Each row was made from one path, in order. Every step used is in the known rows, and no mark comes twice. Write each row's path.
Known rows:
J-S: -1.963  -2.616  1.580  -1.113  1.270  -0.056  -4.723  -1.801  -0.131  1.235  0.850  -1.032  -1.601  -2.835  3.548  -0.119  -1.041  -0.750  0.972  -0.197  -0.894  0.483  1.453  3.561
P-Z: -2.074  0.525  3.582  0.647  1.345  -0.658  -4.269  2.173  -2.589  -0.300  0.837  -0.117  -1.727  -1.902  -0.609  -0.311  -0.389  -2.503  -0.186  0.858  -1.336  0.323  1.719  1.689
X-S-T: -2.062  -5.792  3.854  -1.623  3.374  0.716  -3.170  -4.753  -0.647  -0.111  0.137  -0.284  -0.668  -0.261  0.037  -0.216  -1.911  -2.666  2.946  1.592  0.647  1.410  1.155  2.310
W-Z-J-S-T: -0.930  -5.891  3.327  -1.752  -0.194  0.067  -5.170  -0.154  2.356  -0.834  -2.962  -2.657  -2.821  -1.372  1.750  -1.436  1.104  -3.783  -1.810  1.790  0.573  -1.943  1.107  3.665
X-S: -2.054  -2.331  2.398  -0.804  3.371  -0.015  -2.844  -2.683  -1.347  1.033  1.054  0.112  -2.097  -2.178  1.826  -0.918  -3.319  -1.767  2.862  1.081  0.011  1.232  -0.114  2.560
W-S-J-Z: -0.935  -4.262  5.958  1.637  2.389  2.090  -4.744  -0.612  3.538  0.568  1.693  0.404  -3.766  -0.138  2.459  -3.868  -2.680  -3.488  0.127  -0.258  1.018  -0.121  -1.640  3.195
P-S-W-Z-X: -0.460  -2.208  2.105  2.354  0.617  0.191  -1.904  -2.413  -1.554  -1.450  2.354  0.729  -2.491  -3.232  -0.321  -1.758  -1.467  -2.890  -1.036  -0.840  -0.219  -2.856  0.920  -0.221
Z-J-S: -0.873  -2.940  2.221  0.456  1.123  -2.035  -4.721  1.983  1.834  0.455  -0.733  -2.668  -1.990  -2.330  3.727  0.443  0.317  -2.378  -0.166  3.098  -0.551  0.646  0.684  3.379
W-S-J: -0.480  -5.992  3.921  2.012  2.437  -0.962  -4.535  -1.185  2.854  0.160  1.696  -1.046  0.022  -0.108  2.926  -2.823  -2.003  -1.757  -0.282  1.221  -1.114  1.365  -0.530  2.401
J-Z-X-S: -3.239  -0.990  5.654  0.731  5.240  2.330  -4.609  -1.536  -0.687  1.404  3.605  0.212  -5.733  -2.318  0.253  -0.265  -3.219  -3.300  2.786  -0.369  4.518  -0.505  -1.175  2.949
S-P-Z: -0.893  0.870  4.080  0.443  2.873  2.986  -3.336  3.227  -2.423  0.048  1.780  0.552  -0.179  -1.979  -2.309  -1.934  -1.262  -4.760  -1.509  -1.736  -1.060  -1.142  2.509  1.076
J-Z: -1.253  -0.089  5.654  0.869  0.790  2.400  -2.830  -0.545  1.872  0.863  -0.273  1.498  -5.456  -2.586  0.525  -1.857  -1.279  -3.125  1.507  -0.432  0.982  -1.622  0.009  3.438
J-Z-W-S-X: -1.670  -3.740  6.726  0.908  2.409  -0.206  -7.019  -3.653  0.024  -1.197  1.119  1.617  -3.620  -4.190  1.963  -5.511  -3.278  -1.428  0.122  0.039  -0.674  -1.275  -2.429  2.266
P-S: -0.920  0.410  1.813  2.284  0.673  -1.738  -0.971  -0.295  -0.147  0.051  0.736  -0.263  -2.269  -2.494  1.495  -0.692  -1.406  -2.374  0.773  0.000  -2.474  1.082  0.883  -0.550
S-T: -0.730  -4.929  5.030  0.405  0.520  0.265  -3.282  -3.105  1.760  -1.268  -1.443  -0.563  -0.140  -0.146  -0.773  -0.046  0.780  -2.602  1.695  2.216  -0.767  0.771  2.151  2.542
T-S-W-Z-J: 0.550  -3.177  4.039  0.740  3.494  -0.246  -5.311  0.396  0.097  -1.456  -2.997  0.167  -1.692  -2.647  0.050  -3.780  -1.718  -4.120  -0.932  2.186  -2.393  -3.192  -0.553  3.396
J-Z-X-S-P: -2.141  -1.063  6.196  0.259  6.909  6.558  -3.712  0.023  -0.937  1.965  4.425  0.774  -4.405  -2.142  -1.650  -2.029  -4.051  -5.378  1.002  -2.825  4.468  -2.083  -0.745  2.325
S-W: 0.536  -4.355  3.031  0.809  0.637  0.304  -1.375  -3.944  0.300  -0.971  -0.074  2.433  0.865  -1.366  0.194  -0.883  -0.774  -1.809  1.551  1.634  -1.748  -0.542  1.639  2.929
W-Z: -1.289  -2.227  3.167  0.005  -0.917  1.283  -3.099  -0.534  0.236  0.426  -1.442  0.319  -3.653  -4.051  0.915  -3.179  -1.163  -2.076  0.004  -0.443  -1.432  -2.493  0.625  3.182
T-S-P-Z-X: -2.570  2.133  6.447  1.308  8.892  2.141  -8.704  4.703  -4.165  -0.066  4.001  -1.302  0.050  -2.214  -3.443  -0.719  -2.149  -4.936  -1.894  -2.023  -0.816  -0.709  1.779  1.233
P-Z-J: -1.103  0.291  4.303  2.587  0.752  -2.778  -4.229  5.412  -0.554  -0.980  -0.673  -1.562  -2.294  -1.040  -0.537  0.138  0.846  -3.893  -1.456  4.291  -0.401  0.360  1.249  1.143
Z-X: -1.463  -2.089  4.935  3.450  2.237  -0.702  -4.561  -0.527  0.622  -0.245  2.207  -1.418  -1.558  -1.971  0.259  1.051  -0.038  -1.858  0.937  1.458  0.411  0.157  1.478  2.280
W-S-T: 0.066  -5.045  5.918  0.138  1.266  0.126  -4.329  -3.780  2.135  -0.717  -0.322  -0.420  0.431  1.163  -0.289  -2.314  -1.223  -2.645  1.519  2.796  -0.997  1.237  0.806  1.868
J-S-W-Z: -0.725  -5.233  0.303  -2.994  0.358  2.144  -3.481  -4.150  -1.245  -0.094  -0.040  1.486  -1.718  -3.867  2.915  -3.282  -1.761  -1.890  -0.555  -1.472  -1.141  -3.420  0.926  4.196
J-Z-W: -3.389  -1.405  6.601  0.399  1.580  0.825  -4.455  -1.719  1.311  -0.257  -1.209  0.911  -5.890  -4.784  1.068  -2.134  -2.455  -3.760  0.330  -0.695  -0.603  -2.250  -0.818  3.218
Z-J: 0.332  -2.347  4.504  3.030  0.401  -2.286  -2.855  2.074  2.692  -0.577  -2.334  -1.368  -1.792  -1.130  1.307  -0.054  0.620  -2.953  -0.151  4.138  -0.904  0.686  0.312  2.259

Write each row's path:
-0.713  1.704  5.882  0.983  7.131  0.607  -6.849  7.330  -2.114  -0.089  -0.155  -1.541  -0.457  -1.379  -2.336  -2.057  -1.709  -6.361  -2.825  0.976  -2.093  -0.399  0.989  1.348
T-S-P-Z-J
-3.225  -6.852  3.127  2.058  6.016  -0.875  -5.118  -1.898  -0.086  -0.174  4.383  -1.982  -1.490  -0.601  1.925  1.261  -2.058  -2.334  0.803  0.527  2.541  1.438  0.222  2.335
Z-X-S-J
-0.445  -0.459  5.031  0.361  6.748  3.264  -5.766  1.009  -0.611  1.204  0.001  -0.022  0.396  -2.752  -0.833  -2.860  -3.137  -3.941  -0.082  -2.107  -3.219  -0.724  0.952  2.933
T-S-P
0.068  -4.280  2.428  -0.106  -0.922  1.815  -1.672  -3.801  -0.323  -0.800  -1.250  2.420  -1.475  -3.405  -0.051  -3.585  -1.406  -2.276  0.140  -0.148  -1.541  -3.822  0.958  3.110
S-W-Z
-1.815  -5.651  2.909  -2.101  1.363  0.524  -4.981  -3.852  1.135  -0.153  -0.193  -1.590  -0.511  -0.814  1.974  0.526  0.490  -2.009  1.120  0.648  -0.239  1.009  2.376  3.402
J-S-T
-3.179  -2.853  3.914  1.199  4.710  -0.406  -4.724  -2.073  -1.925  0.521  3.502  -1.283  -1.940  -2.174  0.802  0.838  -2.805  -1.696  2.458  1.508  1.885  1.142  0.052  1.970
Z-X-S
-3.192  -2.668  7.050  2.662  7.826  1.173  -9.150  0.927  1.552  0.078  2.791  -1.396  -4.304  -1.268  0.601  -0.604  -1.559  -4.368  0.022  -1.608  1.843  -0.223  -0.786  3.563
T-S-J-Z-X
-1.660  -3.489  4.748  0.001  5.368  3.390  -3.110  -4.251  -1.077  -0.015  4.059  2.518  -3.919  -1.557  -0.594  -0.757  -3.296  -3.480  2.870  0.079  4.143  -1.721  -0.771  2.920
J-Z-X-S-W
-2.049  -2.989  3.869  -0.152  5.151  4.962  -3.524  -0.234  -2.506  1.250  3.136  -0.525  -2.658  -3.851  -1.105  -3.149  -3.988  -4.293  -0.712  -2.827  2.383  -3.511  0.099  2.435
W-Z-X-S-P
-1.023  -5.475  3.002  0.475  4.975  0.274  -3.029  -5.011  -2.490  -0.591  3.648  0.918  -0.038  -1.329  -0.187  0.404  -2.714  -1.985  2.435  1.997  1.694  -0.255  0.668  2.317
Z-X-S-W
-1.521  -4.269  7.389  3.482  3.770  1.708  -6.570  -0.035  3.459  0.087  4.548  -0.896  -4.092  0.168  1.397  -1.873  -1.596  -3.595  -0.407  -0.201  3.307  -0.342  -1.302  2.635
W-S-J-Z-X
-2.962  0.600  4.959  2.458  2.541  -1.332  -6.061  2.574  -2.629  -0.796  3.600  -1.330  -2.026  -1.740  -1.566  1.420  0.247  -2.697  -0.781  1.118  0.611  0.134  2.097  1.334
P-Z-X
-0.160  -1.659  0.856  3.537  0.696  -2.254  -2.211  -2.081  -1.469  -1.354  1.786  0.563  -0.836  -2.985  1.678  -1.891  -1.074  -0.118  0.642  0.107  -2.370  1.339  0.277  -0.401
P-S-X
0.509  -5.547  1.510  -0.239  1.274  -1.057  -3.271  -1.002  1.097  -0.920  -0.463  -0.230  -0.159  -1.297  2.628  -0.274  -0.160  -2.717  -0.100  3.487  -0.747  -0.329  0.996  2.909
Z-J-S-W
-4.527  -1.288  3.640  -2.495  6.607  1.973  -4.514  0.569  -5.661  -0.078  2.428  0.222  -1.063  -4.382  -0.550  -2.531  -5.313  -5.339  -1.716  -1.756  -1.320  -1.445  0.927  0.613
X-S-P-Z-W
-4.433  -0.477  4.840  0.081  2.149  -2.359  -6.026  0.651  -3.062  -1.224  0.036  -0.718  -2.419  -4.429  0.258  -0.674  -1.178  -3.193  -1.663  0.658  -2.888  -0.519  1.206  1.119
P-Z-W
-2.546  0.152  2.832  -1.899  5.823  3.279  -2.923  1.654  -4.690  0.899  2.972  0.703  -0.797  -2.154  -1.465  -2.218  -4.172  -4.796  -0.253  -1.523  0.394  -0.437  1.147  0.893
X-S-P-Z
-4.133  -1.664  3.124  -2.885  4.695  1.757  -6.747  1.473  -3.912  0.093  2.371  -1.275  -0.668  -5.099  1.040  -1.871  -2.813  -4.772  -3.681  -2.769  -2.343  -1.478  2.077  1.878
J-S-P-Z-W
-3.966  1.017  6.188  -1.303  8.433  0.783  -8.576  2.759  -4.711  -0.534  0.928  -0.749  -0.454  -4.629  -1.977  -3.035  -3.942  -5.554  -3.100  -2.496  -4.142  -1.370  0.995  1.369
T-S-P-Z-W
-0.192  -5.374  0.965  0.370  -0.243  -1.209  -6.145  0.511  -0.274  -1.234  -1.009  -1.501  -2.620  -4.101  3.605  -3.661  0.101  -0.426  -2.191  0.789  0.071  -1.964  -0.201  3.524
W-Z-J-S-X
0.289  -1.952  0.572  0.346  -0.818  0.565  0.363  -3.054  -1.088  -1.076  -0.081  2.202  -2.470  -3.593  0.550  -3.744  -2.344  -2.842  -0.527  -1.000  -2.484  -2.924  0.296  0.238
P-S-W-Z
-0.877  -2.282  3.097  1.198  0.466  -1.150  -1.479  -2.539  0.855  -1.265  -0.094  -0.383  -1.173  -0.322  -0.156  0.046  -0.053  -3.236  0.853  0.958  -1.707  1.585  1.961  -0.770
P-S-T
-1.109  -1.303  8.041  -0.662  4.037  4.748  -5.013  -0.808  1.409  0.754  1.271  1.243  -3.585  -3.577  0.086  -5.999  -4.700  -5.376  -1.643  -2.151  -0.905  -3.189  -1.460  2.318
J-Z-W-S-P
-4.070  -3.165  5.242  -0.443  5.475  -0.092  -6.102  -0.592  -3.947  -1.384  3.798  -1.868  -1.094  0.446  -2.630  1.967  -0.772  -3.915  0.777  1.792  2.622  1.354  2.007  0.844
P-Z-X-S-T
-2.056  -4.168  3.427  1.776  5.983  -0.959  -7.286  -0.279  1.237  -0.036  -0.170  -1.479  -0.379  -1.268  1.801  -1.077  -1.652  -2.636  0.033  -0.241  -2.619  1.491  0.226  3.025
T-S-J
-2.109  -0.289  2.304  -2.231  3.954  3.422  -5.090  2.894  -3.487  1.071  3.023  -0.618  -0.275  -2.479  0.275  -1.713  -2.062  -3.939  -2.346  -2.680  -0.773  -0.995  2.854  2.054
J-S-P-Z
-1.860  -0.432  6.900  2.713  2.080  2.102  -4.783  0.043  1.952  0.557  2.434  0.302  -5.565  -2.375  -0.281  -0.036  -0.384  -3.167  1.057  -0.184  3.142  -1.451  0.372  2.757
J-Z-X
-3.603  -5.316  5.915  1.008  2.499  0.275  -5.060  -1.591  2.905  -0.666  -0.106  0.247  -5.068  -3.452  2.219  -1.641  -1.511  -4.374  -1.470  -1.114  -0.276  -1.635  -0.857  3.365
S-J-Z-W
-1.268  -0.308  3.835  0.145  5.444  1.557  -3.061  5.225  -2.935  0.242  1.482  -0.787  -1.134  -1.018  -1.677  -1.791  -2.927  -6.178  -1.644  1.393  0.986  0.059  0.570  0.861
X-S-P-Z-J
0.005  -5.313  1.448  1.753  1.578  -2.420  -5.676  -0.003  0.479  -1.178  0.053  -1.626  -0.800  -2.313  3.647  -1.042  0.614  -0.076  -0.601  3.004  -0.245  1.207  0.423  3.325
Z-J-S-X
-2.938  -3.875  6.877  0.013  5.281  3.343  -5.014  -3.671  0.249  -0.042  2.636  -0.199  -4.391  -0.040  -1.921  0.538  -1.862  -4.363  2.664  0.651  5.173  -0.242  0.027  2.680
J-Z-X-S-T
-0.251  -2.742  3.517  0.207  5.304  0.061  -4.932  -3.370  -1.158  -0.445  -0.158  1.844  0.860  -1.986  -0.100  -1.811  -2.209  -2.080  1.918  0.815  -3.417  -0.218  1.012  3.224
T-S-W
-1.261  -3.317  4.779  0.753  5.019  0.931  -7.203  -2.151  -1.868  -1.340  0.945  0.323  -1.077  -3.476  -0.889  -2.388  -2.095  -2.499  -0.101  -0.666  -1.012  -3.327  0.390  3.427
T-S-W-Z-X
-2.894  -4.698  3.940  0.181  4.932  2.684  -3.425  -1.625  0.947  1.093  1.619  0.761  -5.183  -1.194  2.207  -1.986  -3.436  -3.944  1.607  -1.153  2.957  -0.002  -1.543  3.509
X-S-J-Z
-2.728  -6.548  1.635  0.312  4.534  -0.761  -3.351  -2.406  0.004  0.617  1.671  -0.701  -0.878  -0.816  2.752  -0.434  -2.748  -2.273  1.197  0.309  0.512  1.823  -0.143  2.740
X-S-J
-0.525  -5.907  3.811  -0.653  1.464  -1.399  -4.959  -0.465  2.847  -1.249  -1.866  -2.908  -0.896  0.119  2.121  0.914  1.315  -3.287  -0.164  3.824  0.205  1.233  2.240  3.120
Z-J-S-T
0.808  0.218  6.035  1.665  3.227  1.219  -4.071  6.378  -0.286  -0.432  1.485  -1.203  0.190  0.101  -1.433  -3.611  -1.836  -5.625  -2.973  2.650  -0.587  -0.507  0.466  0.414
W-S-P-Z-J
-3.002  -0.638  4.750  -0.261  3.674  1.367  -4.421  2.086  -2.989  -1.241  1.257  -0.355  -0.700  -4.179  -1.477  -2.187  -2.595  -5.096  -3.057  -1.601  -2.870  -2.056  2.034  0.808
S-P-Z-W
-1.667  0.528  5.472  1.911  4.171  2.375  -5.100  4.099  -2.680  -0.245  4.382  -1.046  -0.553  -1.619  -3.146  -0.152  -0.576  -4.788  -1.948  -1.170  0.593  -1.247  3.083  0.972
S-P-Z-X
-0.360  -5.214  0.552  -2.236  1.618  0.782  -3.315  -4.739  -0.373  -0.084  1.010  1.252  0.667  -2.272  2.826  -0.718  -0.853  -1.227  1.146  0.506  -1.428  -0.674  1.692  3.683
J-S-W
